(in the rows, 128 means zero)
Known rows, with every step that occurs:
luko/vuri: [130 128 150 127 131 124 153 123 138 142 136 129 127 127 124 135 130 105
 128 121 131 123 122 123 113 122 120 126 131 134 139 139 123 134 122 123
 104 123  87 130 128 140 128 142 135 159]
pubo/kibe/gobiz/babos/vuri: [138 153 124 148 112 112 145 113 153 167 119 105 114 168 138 115 130 135
 126 142 116 111 150 109 120 147 141 126 120 103 125 103 123 112 171 131
 186 125  61  93 131 160 121 139 120  97]
babos/gobiz: [115 137 128 144 128 128 126 133 118 130 140 120 160 110 129 116 125 141
 126 119 117 135 133 137 123 115 122 134 131 119 130 119 135 134 126 112
 132 121 117 138 130 118 137 125 122 117]
madigez/voni: [127 135 120 119 128 126 116 119 141 137 132 117 125 110 131 129 137 152
 115 110 119 119 136 136 130 123 140 127 128 123 133 117 122 139 125 126
 134 112 152 135 130 127 124 116 126 118]
bibi/kipi/faku/veru/voni/vuri: [128 111 137 146 114 123 123 144 133 123 115 127 135 136 124 140 104 167
 104  82 150 137 149 135 130 141 109 128 122 119 156 108  75 112 152 140
 172 123  70  99 160 144 118 119 126 172]
borev/vuri: [116 124 144  98 129 115 121 134 129 137 127 125 128 125 129 120 127 124
 129 140 137 142 126 152 132 146 138 124 124 131 125 128 110 138 111 115
 131 119 128 114 115 139 116 136 116 129]
pubo/luko/vuri: [130 124 149 130 141 119 165 105 136 144 147 145 144 136 119 120 124 118
 132 134 135 123 111 107 118 141 129 133 133 154 130 128  94 126 127 127
 112 144  79 131 128 150 121 149 141 144]
faku/veru/voni/vuri/babos: [119 120 144 173 137 117  96 116 123 142 134 128 177 146 127 145 109 173
 108 120 124 146 155 144 146 143 111 118 123 134 174 108  86 128 137 124
 205 124  76 113 159 146 111 124 125 171]
gobiz/babos/vuri/kibe/pubo: [135 162 116 123 119 120 134 113 139 157 113 139 153 128 136 110 131 137
 129 153 123 113 171 103 134 125 120 124 122 125 121 126  79  88 152  86
 150 138 117 114 115  44 113 115 120 165]
gobiz/babos: [135 130 119 132 124 114 109 126 143 142 125 124 133 140 129 117 129 131
 132 128 124 129 156 120 127 116 126 125 123 119 133 127 116 113 116 121
 143 124 105 109 121 148 112 119 130 131]
veru/faku/kipi/bibi: [139 115 101 139 138 123 138 124 128 113 121 119 130 124 131 104 124 163
 119 114 126 111 122  72 132 112 106 128 109 127 141 157 150 117 156 109
 163 117 101 135 102 199 123 140 145  96]
veru/faku: [129 127 120 141 127 129 141 128 130 120 124 148 123 139 129 122 129 135
 132 106 116 115 136  89 128 126 130 128 117 118 117 156 138 125 128 118
 143 132 128 126 129 156 133 129 136  97]
veru/voni: [128 125 134 128 135 132 107 135 126 131 123 127 123 112 126 123 119 125
 119 117 137 148 130 126 139 124 115 124 126 133 126 131  90 123 134 133
 129 138 119 120 156 159 134 119 121 146]
madigez/voni/vuri/borev: [110 149 119 141 122 125  94 114 142 151 132 121 143  75 124 166 135 176
 118 126 104 118 139 149 133 119 129 126 122 143 151 115 111 128 135 111
 163  98 139 115 125 110 135 105 124 117]
gobiz/babos/vuri/kibe: [133 155 126 124 121 118 132 121 136 149 110 123 152 145 136 111 130 125
 125 161 114 131 167 110 141 122 139 124 119 124 128 142 119  90 138 110
 163 134 106 118 123  72 113 123 126 153]
pubo/luko/vuri/kibe: [135 134 161 122 142 124 169 101 124 141 130 144 148 125 121 116 125 111
 128 150 128 119 126  95 122 134 140 134 127 157 130 142  97 119 127 126
  89 145  95 142 121  59 123 145 140 167]
madigez/voni/vuri: [120 144 126 124 126 124 119 116 140 144 130 117 137 118 127 157 133 186
 113 119 111 128 135 158 134 132 139 125 129 109 139 111 112 131 131 115
 166 103 139 124 126 100 117 111 123 114]
babos/vuri/luko: [116 156 113 130 127 123 142 128 136 153 128 110 151 141 140 125 137 138
 123 136 121 103 140 137 139 154 125 131 124 133 138 113 136 100 144 123
 172 149 129 140 141 167 125 146 103 140]
babos/vuri/somuk: [122 151 130 128 119 144 147 110 133 139 135 120 126 158 135 100 140 122
 135 156 125 139 133 137 130 133 125 128 128 151 131 113 128 118 173 113
 169 138 117 157 119 150 124 148 123 131]
pubo/kibe: [128 138 132 156 123 125 128 118 130 130 132 119 119 134 129 127 125 130
 127 128 134 136 117 111 117 144 134 130 126 112 122 123 130 144 144 129
 132 114  94 124 128 112 140 118 127 103]
kipi/faku/veru: [129 104 151 152 127 119 129 134 130 118 121 127 141 140 130 122 122 127
 121  84 141 114 159 112 119 132 110 130 125 122 161 116 110 135 121 128
 138 121 123 114 124 135 116 142 136 149]
pubo/kibe/vuri: [125 142 139 143 125 128 128 122 127 143 142 120 112 175 132 132 132 107
 126 140 130 162 115 118 111 139 141 132 123  96 129  86 140 148 123 127
 104 106  83 123 121  82 132  99 125  78]
faku/kipi/bibi: [138 115 112 123 138 121 127 124 127 119 124  99 137 113 130 111 124 156
 115 137 140 124 115 111 132 112 102 127 121 133 150 133 141 121 155 120
 148 115 101 139 103 170 119 138 136 127]
gobiz/babos/vuri/voni: [127 143 107 158 128 105 114 122 150 155 129 113 163 151 133 108 135 136
 129 150 138 134 154 138 130 127 123 120 120 130 130 126 122 115 134  98
 214 133  87  96 141 146 122 131 125 142]
bibi/kipi/faku/veru: [136 105 129 137 110 121 142 139 134 112 121 129 126 140 128 116 117 135
 116  84 148 106 147 112 113 136 120 132 121 122 156 114 119 126 132 147
 141 122  96 116 135 142 116 134 137 155]
somuk/vuri: [132 116 135 114 128 125 118 122 121 136 126 126 134 127 127 124 131 119
 124 134 124 145 126 138 132 128 136 127 127 145 118 150 108 180 119 145
 120 130 121 125 122 127 112 133 124 125]
bibi/kipi/faku/veru/voni: [136 103 131 138 117 125 124 145 133 111 117 126 122 126 127 111 106 132
 108  73 158 127 149 114 124 131 106 128 121 128 150 117  81 122 141 151
 141 130  86 107 164 174 124 121 129 173]
babos/vuri: [121 143 126 132 124 125 143 126 134 140 125 127 143 147 134 124 128 130
 124 145 127 135 128 133 135 144 129 127 128 130 124 130 125 114 151 118
 171 136 112 126 136 144 128 137 123 123]
borev/vuri/somuk: [117 133 151 101 124 133 123 120 130 135 134 115 110 141 130  96 138 117
 141 150 136 153 129 155 128 138 132 126 124 153 131 117 109 143 136 111
 129 121 129 141  98 145 110 148 115 140]
luko/vuri/voni/veru/faku: [137 122  82 163 131 115 145 133 138 148 137 150 143 138 123 105 134 125
 132 117 115 104 131  99 109 131 114 128 123  88 132 145 141 143 118  91
 157 125  91 106 141 157 132 151 153 147]
kipi/faku/veru/voni: [126 100 155 150 135 123 112 142 129 120 119 125 132 125 130 116 111 120
 112  71 150 134 156 112 131 127  99 127 124 130 156 116  79 131 126 135
 135 132 111 108 154 163 122 131 129 168]
luko/vuri/voni/veru/faku/kipi: [144 116  52 168 133 123 147 135 135 142 134 126 150 124 122  99 132 148
 132 120 119  90 132 106 122 121 109 129 116  96 140 144 150 147 136  87
 187 116  80 114 136 185 132 145 156 111]
vuri/voni/veru: [134 125  72 148 128 119 108 137 126 142 133 128 146 124 124 109 130 139
 129 146 127 118 124 145 126 134 120 130 132  88 132 108 139 140 125 102
 166 127 133 106 140 115 127 136 136 152]
veru/faku/kipi: [136 120  87 151 129 138 141 127 129 115 122 125 130 127 130 112 126 161
 131 106 118 102 141  95 141 119 122 129 111 128 125 155 143 130 145 117
 172 123 116 134 124 176 132 125 139  62]
somuk/vuri/voni: [133 113 127 140 135 119 100 121 123 135 132 116 149 117 125 112 135 119
 123 140 142 144 122 155 126 128 128 124 125 154 116 150 116 194 115 134
 146 134 117 109 135 114 123 137 122 141]
madigez/voni/veru/faku/kipi/bibi: [144 119  43 126 130 118 121 123 139 134 118 119 127 112 132  93 130 197
 107 109  98  90 130  80 137 116 118 132 116  72 153 129 142 126 151  96
 179  98 130 132 106 200 108 130 152  88]
pubo/kibe/vuri/babos: [128 146 128 167 129 122 123 121 126 145 144 125 143 196 128 132 131 115
 124 143 126 162 123 132 110 149 137 128 124 106 140  84 150 150 111 133
 144 110  73 125 130  89 124 103 129  97]
gobiz/babos/vuri: [127 145 112 137 121 113 125 122 148 152 125 121 150 159 135 115 130 136
 129 147 122 138 155 123 135 129 131 123 124 121 132 126 112 101 141 112
 186 131  89 107 129 161 113 126 126 127]

Rows:
[126 150 143 144 121 147 130 107 126 141 151 112  95 185 132 105 143  99
 135 148 128 172 119 122 106 131 134 133 123 114 137  72 140 150 143 123
 104 107  86 152 104  90 123 110 125  87] -> pubo/kibe/vuri/somuk
[116 148 123 137 128 126 130 127 129 150 127 112 146 133 131 156 133 164
 123 125 114 106 142 158 136 149 122 131 126 119 144 105 129 108 132 124
 163 131 130 132 131 120 119 134 105 145] -> voni/vuri/luko
[121 154 125 144 126 128 129 124 129 156 141 104 120 166 138 132 141 110
 124 129 124 132 125 121 114 153 133 135 119  99 138  72 149 136 114 133
 105 118  96 138 126 110 127 108 105  99] -> pubo/kibe/vuri/luko
[135 141 130 121 137 133 146 100 116 132 125 159 144 109 123 110 123 148
 132 147 133 106 131  90 132 143 129 135 128 152 113 122  61 105 146 108
  96 155 147 138 112  25 121 122 127 149] -> vuri/kibe/pubo/luko
[145 114  50 135 130 120 136 132 126 123 118 129 131 133 129  90 122 174
 118 127 107 100 122  75 135 119 108 133 114  78 145 140 150 114 157  99
 177 114 108 128 102 196 115 144 153 101] -> voni/veru/faku/kipi/bibi
[142 144 137 122 119 121 138 123 134 159 103 116 124 133 130 140 129 156
 121 148  97 103 176 130 134 120 137 124 117 107 134 113 120  92 144 129
 150 123 108 100 112  43 101 131 123 151] -> voni/vuri/kibe/gobiz/babos
[135 144 124 120 126 137 137 121 119 132 114 144 132 100 129 123 131 132
 126 134 131 106 142 108 128 124 117 129 126 130 118 127  96 115 143 104
  89 135 155 134 114  14 127 112 121 163] -> vuri/kibe/pubo
[142 127  33 134 122 133 123 127 139 135 122 125 130 113 129 106 134 194
 119 103  90  84 148 103 144 123 135 132 116  76 135 127 140 138 138 101
 187 101 146 133 126 178 117 116 146  50] -> madigez/voni/veru/faku/kipi
[142 122  39 145 123 135 135 138 125 127 121 136 133 129 128 101 125 171
 131 121  98  93 140  98 142 128 123 134 116  82 128 138 145 124 145 105
 183 120 121 125 125 185 123 130 149  67] -> voni/veru/faku/kipi
[138 142 151 119 131 131 161 115 127 144 124 145 134  99 125 131 132 109
 127 128 134 104 137 103 113 119 108 127 128 133 130 138  86 123 135 100
  63 127 116 136 114  26 128 128 130 195] -> luko/vuri/kibe/pubo
[120 133 139 136 133 131 111 133 127 138 123 126 135 120 123 153 114 157
 115 126 129 156 128 151 144 133 118 122 128 120 132 125  84 115 145 125
 161 129 103 111 151 129 128 115 117 142] -> veru/voni/vuri
[135 123  58 164 127 119 124 138 128 134 125 150 142 137 126 102 132 149
 132 123 112 109 135 106 126 134 123 130 121  82 120 133 148 136 125  93
 182 131 131 102 138 143 133 139 145 117] -> vuri/voni/veru/faku
[108 123 142 169 130 123  81 116 128 144 133 126 153  78 127 153 112 153
 117 121 121 133 150 120 147 120 103 122 113 162 171 118  75 121 151 118
 159 119  86 103 151 157 138 117 121 160] -> faku/veru/voni/vuri/borev
[144 138  65 144 117 106 125 135 151 179 121 117 142 159 134  93 136 150
 128 162 108  93 161 140 126 140 123 125 125  78 135  87 129 105 149 103
 222 136 100  75 141 162 109 156 130 144] -> kibe/gobiz/babos/vuri/voni/veru
[120 146 138 138 120 145 134 113 126 135 135 120 122 151 125 132 136 151
 134 148 119 147 133 158 128 128 122 128 128 138 139 105 120 122 162 113
 162 119 120 145 107 101 117 136 124 132] -> voni/vuri/somuk
[109 147 127 177 138 124 105 137 116 144 138 123 197 129 119 141 109 178
 111 119 113 165 140 172 138 129 107 124 134 121 145 112 101 122 133 110
 207 126  81 124 161 125 132 115 115 147] -> veru/voni/vuri/babos/gobiz
[121 130 121 158 132 119 107 125 112 138 141 123 197 128 123 113 126 139
 119 130 106 151 137 159 124 124 127 129 132 143 132 138 127 189 105 134
 165 127  99 133 132 118 115 132 120 129] -> somuk/vuri/babos/gobiz
[129 130 118 116 131 124 116 124 124 148 123 111 141 119 132 125 140 121
 121 125 118 113 138 146 134 141 131 131 124 151 130 136 121 167 113 151
 118 143 139 135 129 149 109 140 103 139] -> somuk/vuri/luko
[133 126  70 152 129 124 120 143 126 146 136 150 135 171 129 103 137 129
 131 135 111 133 130 110 120 132 127 130 117  65 125  95 155 138  99  92
 150 123 119 101 131 116 123 121 144  94] -> kibe/vuri/voni/veru/faku
[121 142 142 137 128 150 108 119 126 139 133 118 118 135 124 126 125 148
 126 137 128 166 134 155 138 123 108 125 128 143 136 109  84 116 168 120
 159 130 110 138 135 138 121 127 117 150] -> veru/voni/vuri/somuk
[106 131 141 193 137 116  98 120 115 145 145 121 209 129 127 133 105 184
 107 110 112 153 159 152 140 129 107 123 127 122 175 100  95 134 136 107
 210 119  58 124 162 142 121 121 117 160] -> faku/veru/voni/vuri/babos/gobiz
[126 140 141 116 126 147 128 118 124 140 148 120 105 178 131 106 145  96
 138 149 125 159 131 137 118 117 127 131 126 135 141  75 138 131 130 123
  98 120 119 155 104 105 112 121 127 113] -> kibe/vuri/somuk
[134 133  75 111 121 123 112 128 138 149 127 128 128 117 129 118 135 159
 116 124 101 111 134 138 133 131 139 132 134  75 140  98 122 136 123 113
 145 107 160 125 130 127 114 119 135 118] -> madigez/voni/veru
[119 141 137 169 137 117 147 128 126 148 149 125 193 135 121 125 126 127
 124 114 117 130 135 141 106 118 109 128 136 133 153 128 139 144 107 112
 148 119  66 142 139 131 130 143 134 164] -> luko/vuri/babos/gobiz
[119 108 162 159 133 124 115 140 128 130 119 125 146 133 127 145 108 156
 108  79 141 142 158 138 134 135 101 125 125 115 160 112  65 121 137 126
 169 124  98  99 147 126 116 129 127 163] -> kipi/faku/veru/voni/vuri
[139 113  67 151 127 118 107 131 121 141 125 147 148 135 125  97 136 136
 127 132 109 123 131 120 127 136 131 130 120  99 108 160 131 184 117 111
 170 133 126  98 133 141 118 140 140 116] -> somuk/vuri/voni/veru/faku
[117 143 118 169 133 121 122 132 118 132 143 125 190 135 124 115 123 149
 124 119 110 133 140 152 122 126 117 129 133 125 143 114 146 137 116 116
 175 124 106 140 137 122 131 130 125 133] -> vuri/babos/gobiz
[121 144 123 117 133 128 128 135 127 154 138 112 129 159 137 132 143 109
 127 128 118 123 136 139 125 136 125 132 122 115 146  75 148 118  98 132
  99 132 131 141 126 124 115 118 107 123] -> kibe/vuri/luko
[129 154 121 135 115 130 126 107 148 153 135 115 132 171 135  93 141 123
 139 156 119 143 162 129 128 121 123 126 124 141 137 112 113 101 161 107
 185 133  91 136 111 167 109 137 125 133] -> gobiz/babos/vuri/somuk
[145 109  43 160 138 114 121 132 126 126 125 121 149 122 127  82 127 175
 118 132 124 104 118  88 129 117  98 129 114  90 145 138 157 129 151  86
 202 116 104 113 115 190 125 146 153 116] -> vuri/voni/veru/faku/kipi/bibi
[115 155 129 183 130 120 123 125 117 148 155 117 174 180 129 118 126 127
 121 131 114 169 126 138 105 135 131 134 128  95 143  76 157 154 110 117
 150 102  61 135 132  81 134 101 122  84] -> pubo/kibe/vuri/babos/gobiz
[144 132 164 107 129 131 175 123 130 154 114 123 106 114 128 127 133  95
 122 132 116  91 142 110 113 118 128 128 124 134 135 131 138 127 138 139
  74 129 102 132 124  66 123 157 131 181] -> luko/vuri/kibe/gobiz
[118 125 154 155 128 139 106 103 124 139 141 115 128 137 132 121 120 150
 121 127 128 154 152 136 142 125 110 123 122 148 168  97  78 125 172 114
 162 124  85 142 135 146 112 132 120 164] -> faku/veru/voni/vuri/somuk
[139 124 115 120 110 130 150 155 135 107 113 132 113 141 121 123 121 132
 120  91 149 117 129 135 112 134 120 134 128 117 124 126 127 115 132 150
 138 127 116 114 136 125 127 123 134 146] -> bibi/kipi/faku
[106 138 135 139 133 109 113 138 120 140 141 120 190 133 126 110 122 145
 126 135 119 146 139 173 126 143 132 125 129 131 141 118 129 148  97 103
 177 116 106 128 125 135 117 140 113 135] -> borev/vuri/babos/gobiz
[139 112  77 137 128 115  97 134 120 147 128 129 153 122 123 104 135 131
 124 154 122 134 122 156 129 139 131 129 132 107 118 131 119 189 116 122
 156 130 125 100 133 119 113 140 132 145] -> somuk/vuri/voni/veru
[134 133  32 171 125 126 137 133 132 139 125 123 164 145 131  88 130 173
 127 144 114 102 134 115 145 139 119 129 114  91 125 136 155 126 163  80
 252 126 102 112 146 182 135 143 144  78] -> babos/vuri/voni/veru/faku/kipi
[112 137 131  99 131 114 123 138 133 151 126 108 135 118 135 122 135 130
 127 129 132 113 139 159 136 159 134 128 121 138 138 117 123 126 104 120
 132 132 144 126 120 164 111 146  95 150] -> borev/vuri/luko
[135 124  93 148 132 115 133 134 135 156 139 129 147 122 121 117 134 118
 128 139 130 116 121 140 111 129 111 129 134  94 142 117 131 145 116  99
 142 120  94 107 140 130 129 151 144 179] -> luko/vuri/voni/veru
[135 158 118 127 129 117 145  93 137 154 121 154 169 139 132  97 124 151
 132 166 127 109 161  87 139 144 131 131 123 145 115 118  44  77 156  92
 156 159 108 117 113  58 107 120 124 145] -> gobiz/babos/vuri/kibe/pubo/luko
[127 141  70 150 124 116 123 135 132 153 131 128 160 145 129 105 131 145
 127 163 125 124 123 146 132 151 125 128 131  91 129 108 136 124 146  94
 207 134 117 104 147 131 129 146 133 145] -> babos/vuri/voni/veru
[124 157 101 136 124 110 126 126 150 166 124 105 156 152 140 117 140 139
 128 135 114 104 168 130 138 143 124 127 120 125 143 110 125  90 133 116
 187 143 104 120 135 183 110 136 105 143] -> gobiz/babos/vuri/luko
[111 137 132 150 129 132  88 132 129 141 128 129 143  80 120 160 115 149
 121 132 120 147 128 141 143 119 104 124 121 159 141 130  83 113 150 121
 155 128 106 102 151 139 148 108 117 148] -> veru/voni/vuri/borev
[149 136 131 115 122 121 135 124 135 150 104 118 113 123 133 110 133 123
 125 139 106  90 178 107 128 111 136 125 116 119 130 117 131 103 133 139
 115 130 125 110 116  68 107 135 124 149] -> vuri/kibe/gobiz/babos
[133 132 142 152 136 118 145 124 136 144 136 134 160 148 120 136 130 116
 127 123 125 125 132 139 113 131 115 123 132 140 154 135 135 140 109 128
 145 125  77 130 137 143 121 145 141 174] -> luko/vuri/babos
[135 128  68 139 121 129 137 140 128 130 123 159 125 147 128 111 127 150
 132 120  96 110 136  90 131 136 132 134 121  76 120 135 137 119 130 107
 152 128 134 113 128 158 123 135 145 100] -> voni/veru/faku
